Each row comes from the steps of one path. Every step used is in the known rows, and no mark comes twice. Write the path behind each row, first mark first.
Known rows
ritof-vebi-faka: [-16 -38 -28  51  17  -8 -42 -21 -41   7  -1 -26 -12  -1  -8  26   4  47
  -2   3  -9  24 -51 -39 -14  43   1 -62]
kizu-voga-faka-vebi: [-16 -22 -17  12 -33 -11   5   3   0  41 -36   9  -6 -16  50   4  13 -40
  41 -11   5  12 -24   8  47  10 -27 -48]
vebi-voga-faka-kura-fave: [  4 -33 -36  36  27  43  -7 -75 -55  10 -16  51  -6  14   7  30  32 -18
  63 -22  -3   3 -31 -44  15  -1  22 -16]
kura-kizu-vebi-voga: [-33 -68 -34  29  26  47   4  25 -48  -9   2  54  -3   4 -20  36  40   7
  -6  12  17 -26 -96 -29   9 -38  32 -46]
vebi-voga-faka-kura-fave-kizu: [-18 -59   4  29  14  14   7 -71 -57  16 -17  33  19   2  -1  59  27  -4
  67 -19 -13 -15 -43 -65  34  -1  15 -11]
faka-kura-fave-kizu-vebi: [-49 -18  13 -34  -1  28 -21 -13 -60 -21  32  53   5  -3  -4  32 -28  20
  27   6  11   4 -41 -80  28 -48  22 -19]
voga-faka-vebi: [-42 -24 -13   8 -37 -17  -5   2  -5  23 -25   8  20 -15  32 -18 -28 -43
  26  -1 -16 -13   0 -21  31  37   5 -27]
fave-kura: [ -4  31  66 -30 -13  -6 -16  -6  14  20 -18  11   6  -6   2  37  16  43
  17 -20  13  -9  -9 -29  36  -4   6  29]
kura-kizu-vebi: [-53 -39 -24   2  17  36  -1  57 -23 -22   5  39  -2   6   3  21  12   7
 -14  18  12 -35 -55 -32   7 -52  13 -45]
fave-kizu-vebi: [-56 -46  34 -18   1 -29  -1  32 -22  15 -21 -20  17 -28  -6  11 -12  21
  17  19  16 -38 -38 -49  45 -23  11 -17]
kura-kizu-faka-vebi: [-57 -49 -25  24 -40   6  18  45  11   0  25  42  23  -4   9  17  -1 -24
  -4  -8 -28 -11 -51 -28 -13 -12   0 -63]
fave-faka-vebi: [-63  -5   6  -8 -55  19 -26 -40 -12  19  25   8  32 -33 -19  -9 -21 -20
  -2   2  -2 -13 -45 -24   5  56  50  -7]
vebi-voga: [ 25 -38 -17  37  14  10  11 -45 -29  12  -4  20  -3  -5 -30  19  41  -1
   6 -13  10  12 -53   1   0  13  17   1]
kura-fave-faka-kizu-vebi-voga: [-68 -34 -41  28  13 108 -75 -91 -27  30  26   9  -3  17 -12  25  19 -44
  45 -11  19 -22 -92 -49   5   9  55 -22]
kizu-faka-kura-fave: [-20  -5 -28   2  10  20 -23 -22  -9   2  17  31 -20   4  29   4 -10 -12
  62 -30 -19  23  -2 -50 -17 -43  10 -34]
fave-kizu-vebi-voga-faka-kura: [-44 -68  14   1   2 -21  -4  -9 -81  36 -39  21  27 -41   1  22  17  31
  59   9  12 -29 -58 -88  64 -11  35 -17]
kura-kizu-voga: [ -6 -29 -11  17  -1  37  36  34   7 -14   3  42  -3  19   9  69  52   7
 -14  -3   4  -1 -55  14   6 -46 -38 -48]
vebi-voga-kizu-faka: [ -2 -87 -58  54  -3  -7   8 -32 -12  18 -41 -10  18  11   2   9  37 -25
  69  15  -3 -19 -27 -24 -17 -27   1 -46]
faka-kizu-vebi: [-33  -1 -32 -17 -34  48 -58  11 -18  18  21  13   5   0  22 -20 -15 -15
   2  14  22   7 -34 -44  23  -9  11 -21]
vebi-faka: [ 18 -19 -20  19  40   2  -8 -18 -11  30 -14 -23 -18   4  12  20  17  18
  24  -7 -28   0 -36   7 -20  27  15 -45]
kura-fave: [-21  -8 -13  12  30  44 -14 -28  10 -20  20  11 -17  34  -2  22  -8 -38
  18  -5  -2  -4 -12   2 -14 -17  -5 -17]
fave-kura-kizu-voga-faka-vebi: [-46 -12  43  -3 -45   8  16  26  16  28 -30  57  17  -3  29  83  39  12
  25 -20   7 -16 -56 -30  62 -11 -24 -32]
kizu-voga: [ 16  -5  -5   8   2  11  11  -2   7  16 -19   3 -19  -3  15  22  37   4
  22  -9  13  27 -29  30  15 -22 -32 -22]
faka-kizu: [ -6  13 -18  -6 -53  41 -31 -18   6   4  37  17  20  18   8  11  -9 -16
  -8   3  -1  13 -10 -24   3  12 -11   0]
faka-vebi-voga-kizu: [-15 -64 -46  28 -74  10   9 -37 -42 -13  14  50  42   8 -25  12  -8 -38
  -1  31   8  17 -57 -19  -2  18   9 -36]
kura-fave-faka-vebi-voga: [-58 -36 -18  29  -6  70 -30 -99 -22   7  33  32   6   4 -39  30   1 -56
  25 -15   3  -5 -91 -15  -7  43  58 -16]
fave-kizu: [-24 -34  51  -9 -19 -35  27   4   2   5  -4 -23  36 -17 -20  36  -3  19
   5   6  -9 -27 -16 -28  26   7 -11   1]
voga-kizu-faka: [-28 -60 -44  19 -20 -22   2  10  21   7 -51 -36  20  12  37 -12  -6 -29
  68  31 -16 -33  32 -31 -14 -43 -25 -56]
voga-kizu-vebi: [-48 -54 -50  -8 -12   8 -20  27 -26 -12 -42  -3  11  12  25 -19 -19 -14
  39  63  21 -35  -3 -35   9 -56   1 -52]

Write each row's path
[-13  -5  24 -24 -17  31   4 -39 -32 -17  29  55   3   8   3  69   8  20
  30 -12  -1  37 -42 -43  25 -42 -25 -18]
faka-kura-fave-kizu-voga
[-41 -34  30   0  15  14  10 -28  11 -14  15 -11  14  24 -16  59  -8 -21
  23   1 -11 -32 -27 -28   8 -16 -14 -12]
kura-fave-kizu
[-22  10  55 -15 -15  19   7  19  17  -2  -1  47  19  10  -4  79  32  46
 -13 -11  -1 -30 -39 -39  23 -28  -2   5]
fave-kura-kizu
[-69 -88  -3  36  48  14 -13 -36 -33  26 -39 -12  -3   5   3  42  18 -40
  79   5   5 -59 -57 -56  52 -21  16 -37]
kura-fave-kizu-vebi-voga-faka
[-39 -26 -17  12 -44 -31 -11  19  12  30   5   1   7 -28  17 -33 -18 -35
  28 -15 -16  15 -23 -18  -1  15   9 -40]
kizu-faka-vebi
[ 16  -6 -38  10  -3  39 -35 -34  -3  31  18 -14   2  17  22  30   8   5
  14  -8 -30  13 -46 -16 -21  43   7 -44]
vebi-faka-kizu
[-24 -53 -29  45 -35 -19  -3 -20 -14  41   3  20   5 -29  -7 -21  13 -38
  33 -26  -6  25 -65 -16  -6  25  24 -40]
kizu-faka-vebi-voga
[-51 -62 -49  19 -70 -26  -4  13  10   3 -20  -1  33   2  27 -23 -26 -50
  47  33 -17 -10   2 -32 -12 -25 -12 -67]
voga-kizu-faka-vebi
[-41  -1   6 -23 -27  60 -11 -31 -36 -19  35  56  35 -14 -13  40  15  41
  -7  -4 -10 -19 -36 -60  -8  -5  43  -8]
fave-faka-kura-kizu
[-29 -82 -47  68 -32   9 -23 -40 -64 -22 -13  13  25  17 -41  30  14  22
   2  44  23  15 -48 -55  -5  -4 -16 -42]
ritof-vebi-voga-kizu
[-55  -9  -2   9  32  61 -32 -70   8   6   7 -14  -5  15  -9  24  -3 -39
  37 -10  -7 -38 -24 -16 -12   8  30 -10]
kura-fave-faka
[ -4  15 -13 -23  -1  55 -23 -44 -36 -34  46  67 -11  23   1  24 -22   4
  10 -11  -6  33  -8 -37  -9 -32  11  -8]
faka-kura-fave
[-34 -64 -32  65 -20  23 -21 -26 -86 -12  -1  62  22  -1 -16  53  30  50
   1  -2   7  14 -63 -91  19   2   1 -48]
ritof-vebi-voga-faka-kura-kizu
[  3 -47 -29  34   3  35  18 -29 -64   1 -11  68  19   1   7  52  51  15
  29 -13 -11 -12 -47 -49  15  -5  16 -21]
vebi-voga-faka-kura-kizu
[-44 -77 -36  48 -33  14  20  15  -9   9  23  53  21  -2 -14  29  27 -27
   0 -17 -15  -4 -90 -24 -17  -3  12 -63]
kura-kizu-faka-vebi-voga
[-39 -97 -57  85 -27 -15 -29 -28 -47   0 -29 -12  20   4 -20  13  24  14
  40  27   8   7 -41 -64 -12 -14 -14 -63]
ritof-vebi-voga-kizu-faka
[-41 -39  34  23 -42   2   5   1  -3  31   0  64  21 -10 -14  67  43  21
  17 -30  -5  -8 -95 -51  18  -7  22 -26]
fave-kura-kizu-faka-vebi-voga
[  5 -49 -23  54  27   3   5 -42 -24  37 -51  -8   1  -2   5  15  47 -22
  55 -17  -2 -28 -23 -11  25  24  12  -6]
vebi-voga-faka
[ -5 -25   4  -8  28  23 -12 -53 -46   0  19  22   3  11   5  71  -4  34
  35 -14 -37  12 -56 -49  -9   4  21 -43]
vebi-faka-kura-fave-kizu
[ -7 -21 -38  50 -23  30 -55 -30 -31  28  14  -8  -9   6   6  51  24  37
   1  -5  -2  55 -82 -36  -1  40 -33 -82]
ritof-vebi-faka-kizu-voga
[-65 -37   1 -16  15  12 -26 -10 -50  13 -25  21   6  -8  40  20 -20  -2
  73   0  -1 -35  -5 -89  55 -35  16 -33]
voga-faka-kura-fave-kizu-vebi
[-54 -62 -30  22 -64  32 -13 -76 -37  11   4  24  51 -15 -34  11   3 -28
  20  27   6 -23 -70 -34  -3  39  49 -23]
fave-faka-vebi-voga-kizu
[-21 -21 -36  42 -27  28 -62 -29 -36  16  28 -14   7   9  -1  32  -3  37
 -14   3 -12  36 -62 -57 -12  49  -6 -65]
ritof-vebi-faka-kizu
[ -9 -46 -31  24  32  17 -22  -8 -57  24 -18  20 -23 -19 -12 -12  28   2
  24   2  35  -2 -74 -22  17 -15  44 -17]
kizu-vebi-voga
[-49 -44  28  15  25  22  -7  14 -27  35 -55  44   4  -4  11  62  57  29
  43  -9  21 -57 -72 -66  59 -28  30 -18]
fave-kura-kizu-vebi-voga-faka
[-30 -65 -29  82   3  -7 -29 -39 -56  16 -34  -6   7  -8 -13  14  26  16
  23  -2  15   5 -41 -52  26  35  -2 -32]
ritof-vebi-voga-faka
[-31 -44   3  -9   6  36 -20 -48 -81 -10  27  68   2  -3 -26  48   5  22
  30   1  12  14 -82 -76  27 -37  33 -18]
faka-kura-fave-kizu-vebi-voga
[-54  -7  43 -26   0  23 -16  44  -8   6 -15  50   3  -4   1  54  28  48
   0  -4  18 -36 -56 -56  38 -49  24 -13]
fave-kura-kizu-vebi
[-58 -53  21  17  22  -8   3 -19  31  14  -7 -32   3   7   3  42  -1 -33
  67 -18 -23 -35 -21 -38   5 -26 -16 -32]
kura-fave-kizu-faka
[-25  19  12 -31 -28  33 -31 -55 -39   4  19  26  23 -31  -8   2   0  38
  14  -9   1  -1 -13 -52   2  14  49  12]
fave-faka-kura
[ -6 -35 -18  28 -49  13  -1 -33 -42   6  33  56  16 -14 -36   5   2 -25
 -20  -6   8  33 -76  -2   9  42  31  -9]
faka-vebi-voga
[-20  -7 -22  10 -30  26 -31 -11  15  36 -20 -17  26  11  49  -1  -4 -38
  41  -7 -13 -23  18 -33  28  25 -18 -15]
voga-faka-kizu
[-31 -67 -66   6  21   9 -29  10 -36  10 -51 -22   0  16  34   0  -6   2
  56  56  -4 -33 -26 -34  -9 -33  17 -87]
voga-kizu-vebi-faka
[-58 -15  41  -4 -50  -2   1  32  22  21   5  49  26  -9   7  53  14  20
  11 -24 -10 -14 -55 -48  21 -15   8 -30]
fave-kura-kizu-faka-vebi
[ -4   2 -13  -8 -18 -17 -11  -2 -19  19   5  21  -2 -20  29 -19   2  20
  50 -24 -15  28   7 -48  -8 -27  10 -22]
kizu-faka-kura
[ -3  -7 -19   5  14  34  -6 -34 -21  17 -31  34 -29  14  58  38  26 -14
  75 -23   2  21  -3 -21  37 -34 -32 -39]
kizu-voga-faka-kura-fave
[-14 -36 -38   5  60  11 -32  16 -38  35 -31 -19 -35 -16  25 -11   6  18
  34   5   0 -14 -56 -20   3   1  49 -63]
kizu-vebi-faka
[ 11 -70 -43  42 -12  16  10 -45 -32 -14 -24  15  25  18 -17  27  30 -10
  29  33   7 -10 -34 -17 -10 -17  -5 -19]
vebi-voga-kizu
[-37 -10  45  -1  -9  -4   5  31  33  24 -20  19  13   0  13  63  36  36
  32 -28 -12 -33 -31 -47  17 -39   1 -17]
fave-kura-kizu-faka
